Known rows, with every step that occurs:
dudap/murusig: [ -5   0 -27   6 -10  -9  13  -9 -37   7   3   6   9  17 -20   1 -13 -18
   3  -7   2 -41  -5  21   6  15  -2  -7  -5  14   1  -6 -20]
soziz/kanapi: [-14  18 -16  -9 -44  22 -18 -19 -25 -38  27  21 -25 -13  -2   6   4  -8
   7  29   5  -1 -12  -3   9  29  22  -9  -3   7   1  -4   2]
ludu/bifavas/murusig: [ -6 -28  -3  -6 -19 -34 -31   6 -13 -17  24 -13 -14   7  13  -3  21  -9
 -24 -22   7   5  -5  16  -3  20  15  -1  28  -7  -3  -1   7]
guziz/redan/soziz/kanapi: [-54  18   7  21 -13  23  -6  -7  23 -41  22  45  -6   3 -18  13   3   0
  -2  48  -4   2 -25   4 -18  14  13  16 -10   1  -3  -8  10]
guziz/redan/soziz/dudap/murusig: [-38  14  -8  10  17   0   7   3  23  10  -5  13  32  16 -22  -3   4  23
   3  20   1 -22 -16  32 -22  -7  12  -3  -7   5  18  -3  -3]
kepun/ludu/zulol/murusig: [-29  -7 -31  12  15 -31  21 -20 -22 -23   5 -51  -8   3  37 -20  -3 -25
  39  -5 -29  19  -1  25   2  -5 -25  25   7  33  -8  11 -17]
ludu/kepun: [-24   9 -13  -3 -37  -1  -9 -24 -37 -11  34  25  -8 -31   2 -12   5  -1
   2 -31 -18  -4  -7  23  -1  14   0 -24  -7  12  21  18   0]
guziz/redan: [-50  13 -11  11 -24  25   1  -6 -16  -2   0  36  32 -25 -32   7   4   2
   4  -6 -14 -11 -10  19  -8  24   5  12  11   2  -5  21 -10]
zulol/ludu/bifavas: [-25 -21 -30  -1   4 -22   6 -22  -8 -24  30  24 -11  15  11   2 -19 -22
 -14 -12 -11   3 -14  38   0   7   9 -27   7 -16 -11  27 -11]
fabil/murusig/dudap/soziz/kanapi: [ 16  -7   2  -1 -18  54   1  -2  24   1   1 -18 -29 -10 -14  -6   1  45
  -2  36  16  13  22 -24  15  -2  -5  14   2   3  15 -29 -13]
bifavas/murusig/fabil: [ 24   8   5 -11   2 -19 -17   8 -25 -13  -6   5  -3  11 -12  12   3  -3
 -16 -13  12  28   4 -26   8  17  -4   8  14  18 -24 -13  30]
fabil/soziz/dudap/murusig/bifavas/ludu: [ 18  -4  17 -24  -3   6 -11  11  18  20  -9  -4   9  -7  -7  -7   8 -34
 -21   1  26 -16  12 -15  10  -3  18 -24 -10   1   8  -7   1]
kanapi/soziz/dudap/murusig/fabil/guziz/redan: [ 35  15  15  37   9   9   3  32  27  34 -34  -1  46 -42 -11  50  -1  50
  36  19  -2 -27  -1 -14  -3 -17   2  18   5   2  16   5   3]
kepun/ludu: [-29  17 -23  18 -25  12  -7 -24 -35 -11  14  39  11 -23 -16 -14 -16 -43
  49 -14 -17   0   0   3  -9  20  12  11 -10   5   3   5 -19]
ludu/bifavas/murusig/fabil: [ 22 -21   4  -5   3 -42 -16  14  -8 -11   0 -15 -11  24  14   5   6   0
 -25 -17   9  21  -4 -13   6   3   0  -5  26 -10 -17  -3  37]
ludu/zulol/murusig/dudap/soziz/kanapi: [ 23 -16  -2  -2   1  -4  25  -3  16 -18  -5 -55 -34  17  42 -21   4  40
  -2  47   9  22  20   0  20 -19 -31  26   8  -2   6  -9  -4]
bifavas/murusig/fabil/soziz/dudap: [ 27  33  17 -33  -8   2 -33  10  19  -6   2  -1  -5 -22  -5  14  29  27
 -17  -5  18  27   5 -25   8   6  18  -4  11  70  11 -13  29]
zulol/murusig/dudap: [ -2  -7 -21 -14  14 -11  26 -12  -4  10 -20 -51  -7   5 -34  -9   3  45
 -10 -13  -5   5   9   2  19   6 -17   2  11  12 -19  10 -12]
murusig/bifavas: [-14  -9 -10  -8  -9  17   3  -4 -12  -1   6  32   4   5 -22  -5  -8  -8
 -15 -15  -2  -4  -1  25   7  14   2  -4  -9 -45 -22   4   1]
dudap/murusig/fabil/guziz: [ 67   4  -8   8   9  -1  20   0 -22  34 -17   0  -3   6 -12  21 -22  -8
  34  -4   0 -22  -5 -27  14  -4  -7   7   0   8   3 -19 -11]
zulol/ludu/gabepe: [-31  -3 -23  -9   4 -17   0 -20 -32 -24  24  37 -43   3  30   6 -18 -27
   0 -34 -34  11 -13  37  -2  18   8 -16  -3  22   4  25 -20]
murusig/fabil/guziz/redan/soziz: [ -3  21  21  31  29  23  13   4  30   9 -13  46  18   9 -29  29 -14   6
  12   8 -15   6 -19 -21 -27  -6  -9  29  -7  -2 -10 -11   7]
guziz/redan/soziz: [-65  20   5  28  11  23   3  -3  18 -15   7  52  26  15 -37  12  -6   0
 -13   4 -15  -4 -18  18 -33  11  -3  19 -10   2 -13   1   0]
guziz/redan/soziz/dudap/murusig/bifavas/ludu/zulol: [-30 -14  31  -2  34 -15  10  24  34   0 -13   8  21  28  51 -23   8 -11
 -17  21   1  -3  -4  18 -22 -39 -17  13  -4 -32  -4  15  10]
redan/soziz/kanapi: [-30  23   0   7 -14  21 -13 -16   6 -49  35  38 -28  22  -8  12  -2 -12
 -10  39   1   7 -22  -3 -15  18  15  -1 -22   7  -8 -18  12]
redan/soziz/dudap/murusig/fabil/guziz: [ 56  18   7   1  33   1  12   4  17  29 -14   1  -1  23  -7  19 -12  17
  25  12   4  -4 -12 -24  -8 -22   4  -1 -14   5  13 -26   4]
zulol/murusig: [-15   3 -35  -7   6  -3   9 -21 -24 -13   1 -53  -1   9 -26   9   5  -4
  -4 -10  -8  13  -3  17   9  24  -2 -11   5  27 -18  -1 -10]
zulol/murusig/bifavas/ludu: [  0 -19  -1 -17  12   1   1  -5  -8  -5 -13 -43   3  13 -18  -3   4 -45
 -24  -7  12  24  11 -13  10  16   3 -23  -2 -30 -30   0   5]
ludu/bifavas/murusig/fabil/soziz/dudap: [ 25   7  19 -27  -5 -19 -32  16  37  -5   9 -20 -12 -13  19   7  31  31
 -22 -10  15  21  -1 -15   8  -8  23 -15  22  46  18  -4  33]
murusig/fabil/guziz/redan: [ 17  12   6  16  -5  27  10   0  -3  25 -22  28  23 -32 -24  25  -6  12
  32  -1 -13  -2 -11 -23   0   4  -1  25  16  -5   0   7  -4]
zulol/ludu: [-23  13 -32  -9   5   6   5 -32 -28 -28  24  51  -1   1 -21  14 -27 -29
  -6  -6  -8  14  -7  28   1  24   3 -11 -10  19 -20  14 -18]

Rows:
[ 23   2   1   1 -30  30   3  -5   8  -8   2   8 -18   0  -3 -10  -7  31
  -4  37  22   9  18 -16  14   3  -2  10  -2 -24  11 -14  -3]  murusig/dudap/soziz/kanapi
[  7   6  13  39  37   1  28   9  30  26 -21  30  22  24 -30  24 -21   1
  19  14 -11 -18 -19 -12 -20 -16 -16  33  -5   1  -3 -19  -3]  dudap/murusig/fabil/guziz/redan/soziz
[-11  -9  20 -17  -1  -1  -3   8 -19 -15   5  14  -5  16  53 -18   1 -41
 -24 -12  -3   7   6   0  -4 -11 -20   5  -3 -27 -26  20   6]  murusig/bifavas/ludu/zulol
[-24 -10  22   0  25   4  -2  17  38  17 -23  12  35  16 -17 -11   3 -21
 -18  19  19  -5  -1   2 -19 -12  12 -13 -10 -51  -2   0  11]  guziz/redan/soziz/dudap/murusig/bifavas/ludu
[ 24   3   1   3  -7  29  17  -2   0  23 -12  10  12  11 -20 -16 -14  34
 -16  -8  13   5  31  -3   2  -3 -17  12  -2 -24   4  -8 -13]  murusig/dudap/soziz
[-14 -31  -8  14 -18 -41 -32  -1 -12 -14  22  -6  -9 -10  17 -20  11 -37
  22 -17  -1  10   1  10  -9  15  17  14  22 -10   6  -2  -3]  kepun/ludu/bifavas/murusig
[-30 -16 -23  24 -18 -14  -5 -16 -15  -9  21  12   0  -4  15 -23 -10 -35
  35 -21 -21 -11  -7  16  -9   3  18  -9   6 -28  10  17 -11]  kepun/ludu/bifavas
[-10  -9  -6  -6  29  -7  11   9  31  13  -3  15  12  35 -17 -13  -7  13
 -14  14   8 -13  -7  40  -7 -15   9 -13 -23 -47   2 -13   4]  redan/soziz/dudap/murusig/bifavas
[  8 -35   7 -13  -7 -38 -10  13   6   7   1 -17 -18   2   2 -20  17  41
 -29 -24  10  -1   7   1   6   4  -2  13  31 -19  -5  12   3]  ludu/bifavas/murusig/dudap
[ 16  -5  21   5   4   1 -19  29  11   9 -15 -11  32  -5  -1  16   2 -15
 -21   7  24 -21  18 -10  -5  -6  12 -28 -18 -40  -9   2  13]  kanapi/soziz/dudap/murusig/bifavas/ludu
[-14   9   8 -12 -38   3 -22 -20 -40 -13  26  14  -4 -32   9 -14  10 -37
 -10 -27  -2   6   2 -15  -7  15   7 -38  -9   6  16  21   8]  bifavas/ludu/kepun
[ 12  -7   6 -20 -11 -16 -12   7 -12   6  -4   2 -12 -11 -25 -10  11  35
 -22 -19  13   6  13 -13   9  16  -7  24  20   9 -13   0  -3]  bifavas/murusig/dudap
[  1 -13 -19 -19   4  -4   6   4   4  21  -9   2  13   7 -12 -17  -2  15
  -2   4  10 -19   0  40  14  -6  13 -19  -9 -45   7  -1  -2]  soziz/dudap/murusig/bifavas
[ 27  13   2   3 -17  -7   6   1  10 -17   7  10 -31  -2  -2  17  -8 -12
   3  37  13 -23 -10 -32  30   1   1   3  -7  66  10 -25  13]  dudap/murusig/fabil/soziz/kanapi
[  4 -17  25   7   5 -19 -25  39   5   8 -11 -19  -9  -4  48  12  10  -8
 -15 -22  -5 -22   6   3  -8 -10  19 -30 -12 -32  15  16   9]  kanapi/soziz/dudap/murusig/bifavas/ludu/gabepe
[-35   9 -13  15 -13  -9   4 -15 -35 -23  21  31  -3  -7  50 -26 -10 -35
  43 -12 -30   0  -2  19 -11  -7 -17  32  -3  17  -1  21 -18]  kepun/ludu/zulol
[ 16   1   2 -13  32 -27  20   0 -22 -19 -21 -64  -8  37  40   2  -1 -18
 -14  -5  -5  36   3 -32  10 -17 -33  -6  11  28 -33   9  28]  bifavas/ludu/zulol/murusig/fabil
[ 29  10   0   6   5  10  12   9  12  43 -33   1  29 -30 -15  15   1  33
  44  14  -2 -13 -10 -11   4 -11  10  11  17  -4  24   2  -6]  soziz/dudap/murusig/fabil/guziz/redan
[-12 -23 -26  -9  20  -6  19 -10   2  -3  -8 -38   0  15 -27  -3  -1  -1
 -13  -8  -4  14   1  32  17  11  -6  -7  -1 -31 -28  -4  -1]  zulol/murusig/bifavas
[ -3  11  -1  11  17  10   8   2  30  30  -7   9  22  -1 -20   8   3  23
  26  21  -2 -23 -17  17 -21 -10  16   9  -3   3  28 -11 -18]  fabil/guziz/redan/soziz/dudap/murusig
[  6  20 -12 -14 -14   5  -3  -4   6  15   7  -2   6 -12 -12   2  10   9
   1  -1  10 -34  -3  15   9   2  17 -15  -3  61  30  -8 -16]  fabil/soziz/dudap/murusig
[ 13  11  -8   5 -39  40 -10 -14 -10 -26  21  13 -14   3   6   2  -5  -7
   1  41  19  13  10  -4   8  18  10   1  -8 -13  12 -24   0]  dudap/soziz/kanapi
[ 75  19   9  21  12   1   0  24   8  29 -19 -15  19 -17   1  49 -12  36
  31   8   6 -24   3 -29   3 -18   2  -2  -9   8  11 -12   5]  kanapi/soziz/dudap/murusig/fabil/guziz
[ -1 -25  13  -7   8 -22  13  15 -20  -2  -5  -1  -2  28  55 -23  -6 -46
 -17  -5   1 -17   5   8   4 -19 -26   7  -1 -25 -18  13  -3]  dudap/murusig/bifavas/ludu/zulol
[ 15  45   8 -28  -9  24 -16  -1  17   0   2  13   2 -20  -9  16  14  29
  -9  -7   7  15   0 -19   8  -1  19 -20  -3  62  13   0  21]  murusig/fabil/soziz/dudap
[-13  -4  -5 -16  13 -19   7 -10 -27 -26   0 -70  -9  21  41  -6  12 -33
 -12  -7  -8  24   3  -3   0  -1 -24  -5  12  34 -22  14  -2]  bifavas/ludu/zulol/murusig
[-36   2 -17  15 -22 -12 -13 -12 -40  -9  17  26 -32 -17  35 -20  -7 -39
  49 -42 -44  -2  -8  13 -12  16  18   4  -3   9  27  16 -23]  kepun/ludu/gabepe
[  2 -15   5 -19  21 -26  24   0  -8   0 -20 -67 -16  15  27 -22   9  17
 -18 -11  -5  13  14 -16   9 -16 -36  10  14  19 -22  24  -5]  bifavas/ludu/zulol/murusig/dudap
[-13  -1  -4 -14   0  41   7  -3   5  22  -8 -15 -15 -19 -41  -5   3  55
  -8 -24 -10  -5  10 -17   9   2 -11   9   8  28  -8  -1 -24]  fabil/murusig/dudap
[  9 -10  22   7 -10 -20 -20  18   9   8   5 -11  19 -37  18   1  11   2
 -13  -7  10 -18  15   6  -5 -18   6 -42 -22 -33  23  16  18]  kanapi/soziz/dudap/murusig/bifavas/ludu/kepun
[  8  -7  -1  13   9  -6  -3  27  21  13 -11   0  30  -5 -11  16  -5  30
  -9   9  10 -34   9  35   4 -12   6 -14 -18 -41  -2   0   6]  kanapi/soziz/dudap/murusig/bifavas
[  1  36  20   2  24  30  -4   4  42  11 -13  28  21  -5 -17  19   7  43
  18  18  -6  24 -16 -13 -28 -14  18   5  -4  -4  10  -2  19]  murusig/fabil/guziz/redan/soziz/dudap
[ -6  26   3  -6 -46  26 -20 -15   3 -36  35  28 -35 -29  -7  19   9 -15
  -3  25   5 -14 -10 -16  17  25  18   3  -5  64   9 -14  -3]  fabil/soziz/kanapi
[-17 -22  15 -13 -15  22 -18  -7  -3   5  16  -6 -15 -36  -3 -16  13 -21
 -13 -29  -5  14  10 -12   2   0  -1 -30  -8 -13  11   2   2]  fabil/murusig/bifavas/ludu/kepun
[  1 -29   8  -4 -15 -27   0  -3 -19  11   6   6  -2 -14   8 -26  -1 -41
 -11 -18   5 -17   5   5   7  -5  -6 -33 -13 -34  15  10   3]  dudap/murusig/bifavas/ludu/kepun
[ -4   7   9  31  51   3  26  -1  41   9 -21 -13  14  18 -35  30  -7  12
  16  13 -17  20 -18 -15 -19  -8 -15  27  -2  10 -15 -17   4]  zulol/murusig/fabil/guziz/redan/soziz
[ 29 -18  12  -5  23  -3  28   5   6  13 -27 -67   1  29  30 -24   0  13
 -23   1  13  29  39 -16   5 -22 -44  15   9  -5  -7   0  -8]  bifavas/ludu/zulol/murusig/dudap/soziz
[-19 -20  21 -18   9  24  -5  12  -3  -7   5 -13 -15   5  43 -11   8 -27
 -20 -15  -7  12   8 -10  -2 -16 -24  10   5  -4 -23   5  -4]  fabil/murusig/bifavas/ludu/zulol
[ 69  13  -4 -10   8   4   8   0  -8  38 -19 -11   0  -6  -2  17  -8  20
  38   5   6 -11  -5 -24  12 -11  10  -7   3   4  21 -13  -4]  soziz/dudap/murusig/fabil/guziz
[ 27 -38   7  23  -1 -22  -1  10  20  21  -8 -13   3   4  11 -39  -4  10
   9  -8  15  18  35  -5  -3 -11 -11  32  18 -41  16 -14 -11]  kepun/ludu/bifavas/murusig/dudap/soziz
